Known rows, with every way that one mark hangs from another
k_362{k_162{k_848} k_340}: -0.936,-0.360,0.995,-1.369,0.520,-0.782,-0.969,-0.013,0.823,1.886,-2.280,-1.126,0.037,0.796,0.523,0.543,0.874,-4.638,-0.990,-1.068,1.087
k_704{k_362{k_162} k_921}: 0.174,1.464,2.805,-0.543,1.218,0.085,0.983,0.753,0.449,-1.653,-0.931,-0.732,1.325,1.327,-2.602,1.050,0.731,-0.491,-1.580,0.557,0.242
k_340{k_362{k_162}}: -0.987,-1.049,0.152,-0.147,0.909,-0.731,-0.932,-0.006,0.191,0.055,-1.616,0.733,0.508,-0.121,-1.124,-1.711,0.882,-2.068,-1.216,-0.813,-0.121
k_340{k_362{k_162{k_848{k_704{k_500 k_921}}}}}: -0.839,-0.713,2.250,-2.221,1.237,-1.385,-0.408,0.315,0.730,-2.433,-1.591,1.105,2.034,1.087,-1.275,-1.119,1.638,-3.169,-0.028,-0.016,0.807
k_340{k_362{k_162{k_848{k_621}}}}: -1.550,-1.110,2.346,-1.857,2.426,-2.042,-1.339,0.163,0.356,0.143,-2.324,0.539,0.584,-0.019,0.496,-1.088,-0.552,-2.924,-1.571,-1.364,-0.136
k_362{k_162{k_848{k_704}} k_340}: -0.915,-0.140,0.093,-2.352,0.214,-1.127,-1.202,0.994,0.041,0.763,-1.599,-1.595,0.297,0.301,1.301,0.362,1.689,-5.788,1.688,-0.442,2.087
k_921{k_704{k_362 k_500 k_848}}: 2.304,1.154,2.329,1.767,0.365,2.227,1.430,0.052,0.226,-3.361,-1.438,0.558,0.300,0.483,-5.305,0.277,-0.112,0.468,-2.725,1.519,-1.450
k_921{k_704{k_500}}: 1.020,-0.264,-0.502,1.966,-0.829,1.070,0.722,-0.996,-0.254,-1.791,-0.353,0.903,0.585,-0.023,-3.199,0.198,0.055,-0.999,-0.142,0.970,-1.538
k_704{k_500 k_848{k_162} k_921}: 1.221,0.074,3.924,-1.227,-0.095,1.434,1.767,0.721,0.348,-1.332,-1.130,0.607,1.176,2.485,-3.212,-0.605,0.018,0.375,-0.179,0.952,-0.229
k_921{k_704}: 0.359,-0.321,-1.595,1.072,-0.076,0.540,0.485,-0.568,-0.238,-0.776,0.122,0.370,0.248,-0.736,-1.164,-0.114,-0.057,-1.025,-0.469,0.439,-0.703
k_704{k_362{k_162 k_340} k_500 k_848}: 1.592,1.137,4.197,0.236,0.062,1.557,-0.102,0.959,0.408,-1.386,-3.405,-0.680,0.653,1.126,-5.192,1.021,1.019,-2.620,-2.219,0.687,0.001
k_848{k_162 k_621}: -0.018,-1.205,1.933,-1.732,0.521,0.094,0.564,1.259,-1.589,0.594,-0.747,-0.600,0.118,0.020,0.001,-0.266,-1.124,-0.800,3.144,-0.047,-0.328
k_704{k_848}: 0.474,0.689,1.462,-0.254,0.365,0.364,0.228,0.419,0.629,-0.447,-0.303,0.368,0.011,0.854,-0.507,-0.516,-0.244,0.493,-1.996,0.231,0.268
k_340{k_362{k_162{k_848{k_621 k_704{k_921}}}}}: -1.273,-0.214,3.025,-3.620,2.934,-2.720,-1.037,1.191,0.109,-2.120,-1.505,0.539,1.812,-0.079,0.962,-1.108,0.377,-3.448,0.671,-0.250,1.081
k_162{k_362}: 0.094,-0.417,-0.873,0.458,0.229,-0.009,-0.778,-0.363,-0.494,1.570,-1.493,1.097,-0.963,0.914,1.193,0.349,-0.024,1.607,0.648,1.028,-0.541
k_162{k_848}: -0.800,-0.302,0.477,-0.736,0.734,-0.611,0.034,-0.203,0.838,0.848,-0.374,-0.179,-0.475,0.749,1.384,0.160,-0.275,-0.669,-1.345,-0.845,0.296
k_848{k_162 k_621 k_704{k_500}}: 0.651,-1.387,1.873,-1.878,-0.395,0.508,0.557,2.027,-2.274,-1.400,-0.616,-0.717,0.751,-0.008,-1.204,-0.115,-0.133,-1.853,6.181,1.054,-0.025
k_500{k_704{k_848 k_921}}: 1.106,2.414,1.356,-0.477,0.608,0.205,0.280,0.644,2.173,-2.897,0.199,0.825,0.929,1.346,1.641,-0.460,0.803,-0.198,-2.784,0.931,0.098
k_848{k_162}: -0.326,-1.246,0.161,-0.670,-0.334,0.761,0.892,0.592,-0.998,1.419,-0.654,-0.667,-0.187,0.612,-0.302,-0.474,0.062,-0.426,2.168,-0.187,-0.064
k_848{k_621}: 0.245,0.040,1.686,-0.875,0.859,-0.606,-0.313,0.684,-0.531,-0.755,-0.263,-0.252,0.268,-0.731,0.302,0.361,-1.206,-0.297,0.981,0.355,-0.212
k_500{k_704}: 0.149,0.835,-1.550,0.701,-0.393,0.499,-0.149,0.313,1.043,-1.137,0.369,-0.013,-0.014,0.103,2.604,-0.340,0.825,-1.069,-0.210,0.109,-0.296
k_362{k_162{k_848{k_621 k_704{k_921}}} k_340}: -0.302,0.798,3.314,-3.934,1.805,-2.065,-1.125,1.352,-0.001,-1.070,-1.677,-1.216,1.588,0.131,1.246,1.034,0.730,-5.415,1.950,0.304,1.933
k_704{k_848 k_921}: 0.745,1.491,3.075,-1.054,1.010,-0.107,0.751,0.181,1.284,-1.672,-0.226,0.571,0.929,1.061,-0.937,-0.386,-0.095,0.956,-2.655,0.850,0.511

Rows
1.572,-0.407,4.824,-1.622,1.068,0.761,0.727,0.800,-0.880,-0.487,-2.725,1.516,0.424,2.735,-1.673,0.117,-1.113,1.925,1.382,2.428,-1.080 => k_704{k_500 k_848{k_162{k_362} k_621} k_921}
0.203,2.304,1.388,0.082,0.631,0.443,0.749,1.142,1.499,-2.725,-0.681,-0.705,1.300,1.270,-0.172,0.587,1.704,-1.572,-1.786,0.580,-0.079 => k_500{k_704{k_362{k_162} k_921}}
0.538,-0.740,1.660,-3.208,1.275,-0.633,0.124,1.845,-2.437,0.089,-1.267,0.285,0.272,0.946,1.745,0.062,-0.342,0.261,5.921,2.358,0.323 => k_848{k_162{k_362} k_621 k_704{k_921}}
-0.701,-0.168,2.618,-2.298,1.264,-1.458,-1.231,0.501,0.125,1.119,-2.400,-1.121,0.522,0.136,0.729,0.952,-0.246,-5.096,-0.088,-0.745,0.718 => k_362{k_162{k_848{k_621}} k_340}
0.218,0.750,2.134,-1.671,1.179,-0.680,0.054,2.525,-1.496,-2.315,-0.904,-1.770,0.791,-0.535,-1.234,0.778,0.398,-2.562,2.680,0.725,0.821 => k_848{k_621 k_704{k_362{k_162}}}
0.432,-1.415,0.224,-1.081,-1.356,1.188,0.825,1.359,-1.720,-0.773,-0.505,-0.601,0.347,0.761,-1.444,-0.572,0.889,-1.497,5.075,0.818,0.265 => k_848{k_162 k_704{k_500}}
1.570,3.262,2.978,-0.010,1.410,1.158,0.836,1.134,1.881,-3.727,-0.489,0.071,0.379,1.107,0.004,0.094,0.674,0.923,-3.293,1.163,-0.138 => k_500{k_704{k_362 k_848 k_921}}
0.674,-1.494,1.641,-1.818,0.793,0.400,-1.224,0.634,-2.303,2.717,-3.678,-0.061,-0.906,0.077,0.797,0.334,-0.842,-1.003,4.328,1.164,-0.421 => k_848{k_162{k_362{k_340}} k_621}
0.878,1.400,3.184,-0.374,0.761,1.023,-0.239,1.114,0.399,-0.370,-2.943,-1.395,0.141,0.731,-3.159,0.335,0.975,-2.719,-2.313,0.134,0.738 => k_704{k_362{k_162 k_340} k_848}
1.954,1.385,3.668,-1.380,1.196,1.773,-0.064,2.315,-0.499,-1.715,-3.170,-1.205,-0.518,-0.128,-0.189,-0.095,-0.099,-2.276,1.105,0.645,-0.341 => k_500{k_704{k_362{k_340} k_848{k_162 k_621}}}
2.192,1.847,3.512,-1.221,0.460,1.073,-0.248,0.869,-0.748,-3.956,-1.810,-0.507,1.235,-0.175,-3.899,1.503,1.591,-1.212,2.495,1.786,0.609 => k_848{k_704{k_362{k_340} k_500 k_921}}
1.322,0.724,4.258,-2.082,1.363,0.057,-0.912,1.385,-1.298,-2.721,-2.670,-1.267,0.102,-0.473,-1.796,1.660,0.090,-2.602,2.629,0.783,0.386 => k_162{k_848{k_621 k_704{k_362{k_340} k_500}}}
0.366,0.097,2.974,0.457,1.211,0.368,0.874,0.480,-0.036,-2.092,-2.063,-0.621,0.969,1.001,-3.925,1.502,-0.718,-3.068,-1.347,0.214,-1.377 => k_921{k_704{k_362{k_162{k_848{k_621}}} k_500}}
0.274,-0.410,2.051,-1.691,1.938,-1.140,-2.016,-0.276,-0.606,2.150,-3.458,0.277,-1.267,0.192,2.437,1.297,-1.103,-1.172,0.942,0.637,-0.158 => k_162{k_362{k_340} k_848{k_621}}
1.088,1.763,2.236,-1.472,1.384,0.050,0.594,1.463,-0.757,-3.387,-0.043,-0.654,0.802,-0.086,-1.223,0.716,1.075,0.554,1.640,1.345,0.899 => k_848{k_704{k_362 k_921}}
1.090,2.452,1.417,0.306,0.972,0.934,0.632,0.831,1.106,-3.299,-0.126,-0.095,0.610,0.466,0.318,0.735,1.042,0.689,-1.304,1.000,-0.484 => k_500{k_704{k_362 k_921}}
1.363,1.487,1.735,0.420,0.780,1.358,0.229,0.506,0.177,-1.279,-2.967,-0.994,0.287,-0.071,-4.281,0.335,0.859,-3.704,-2.836,0.744,-0.046 => k_921{k_704{k_362{k_162 k_340} k_848}}
0.253,-0.188,2.462,-3.456,1.047,-0.516,0.620,2.202,-1.732,-1.785,-0.002,-0.723,1.138,-0.064,0.473,-0.180,-0.145,-1.240,5.388,1.236,0.916 => k_848{k_162 k_621 k_704{k_921}}
-0.997,-1.282,0.686,-1.205,0.607,-1.179,-1.045,0.509,0.346,-1.275,-2.062,0.642,0.910,0.731,-0.932,-1.588,1.538,-3.692,0.500,-0.500,0.569 => k_340{k_362{k_162{k_848{k_704{k_500}}}}}
1.496,1.606,3.148,-0.713,0.426,0.799,0.837,1.131,-0.606,-4.519,-0.422,-0.183,1.272,0.583,-3.328,1.055,1.173,0.794,1.755,1.790,0.243 => k_848{k_704{k_362 k_500 k_921}}
0.064,0.345,2.138,-3.085,2.460,-1.955,-0.966,0.753,-0.620,-0.506,-0.986,0.627,0.219,0.994,3.469,0.907,-0.541,0.248,2.536,1.646,0.659 => k_162{k_362 k_848{k_621 k_704{k_921}}}
-1.642,-1.071,-0.083,-2.005,1.377,-1.781,-1.184,0.700,0.237,-0.298,-1.450,0.213,0.363,0.150,1.146,-1.871,1.250,-3.541,0.230,-1.088,1.140 => k_340{k_362{k_162{k_848{k_704}}}}
0.085,1.517,5.684,-2.638,2.665,-1.052,-0.197,0.977,0.252,-1.082,-3.018,-1.535,1.222,0.641,-1.517,1.941,-0.123,-3.278,-1.291,-0.081,0.734 => k_704{k_362{k_162{k_848{k_621}} k_340} k_921}
0.895,0.224,1.825,-1.916,0.599,-0.295,-1.316,-0.178,-0.211,-0.589,-2.680,0.877,0.292,1.529,0.627,1.370,1.138,-1.360,2.297,2.062,0.736 => k_162{k_362{k_340} k_848{k_704{k_500 k_921}}}
0.989,0.856,3.328,-1.940,0.562,-0.651,0.301,1.381,-0.815,-4.186,0.299,0.307,1.971,-0.050,-1.227,0.702,0.089,-0.706,3.368,1.906,0.054 => k_848{k_621 k_704{k_500 k_921}}
1.899,1.630,4.481,-0.228,0.394,1.519,0.233,-0.057,-0.029,-2.880,-2.376,-0.116,1.167,0.199,-4.594,1.790,0.953,-0.112,-0.208,1.265,-0.361 => k_704{k_362{k_340} k_500 k_921}
2.514,1.614,3.597,-0.208,1.864,1.147,-0.210,0.674,-0.720,-2.773,-2.570,-0.508,0.060,-1.512,-3.410,0.567,-0.944,-1.675,-1.306,1.211,-0.591 => k_921{k_704{k_362{k_340} k_848{k_621}}}
1.900,1.431,6.855,-2.864,2.138,1.213,0.606,1.861,-1.015,-1.693,-3.105,-1.009,0.388,0.383,-3.213,0.451,-0.746,-0.500,0.690,1.109,0.168 => k_704{k_362{k_340} k_848{k_162 k_621} k_921}
2.467,1.177,4.035,1.115,1.183,1.625,1.238,0.553,-0.402,-4.174,-1.716,0.563,0.748,-0.117,-5.096,0.841,-1.238,0.167,-1.719,1.718,-1.845 => k_921{k_704{k_362 k_500 k_848{k_621}}}
0.859,-1.820,1.070,-1.679,-0.240,0.356,-0.112,1.704,-2.831,0.194,-2.060,0.260,-0.266,1.029,0.019,0.187,-0.330,-0.324,6.750,2.244,-0.555 => k_848{k_162{k_362} k_621 k_704{k_500}}
-0.577,0.041,1.596,-3.081,1.175,-1.817,-1.539,1.574,-0.562,0.028,-1.821,-1.795,0.645,-0.356,1.496,0.704,0.668,-6.086,2.656,-0.091,1.746 => k_362{k_162{k_848{k_621 k_704}} k_340}
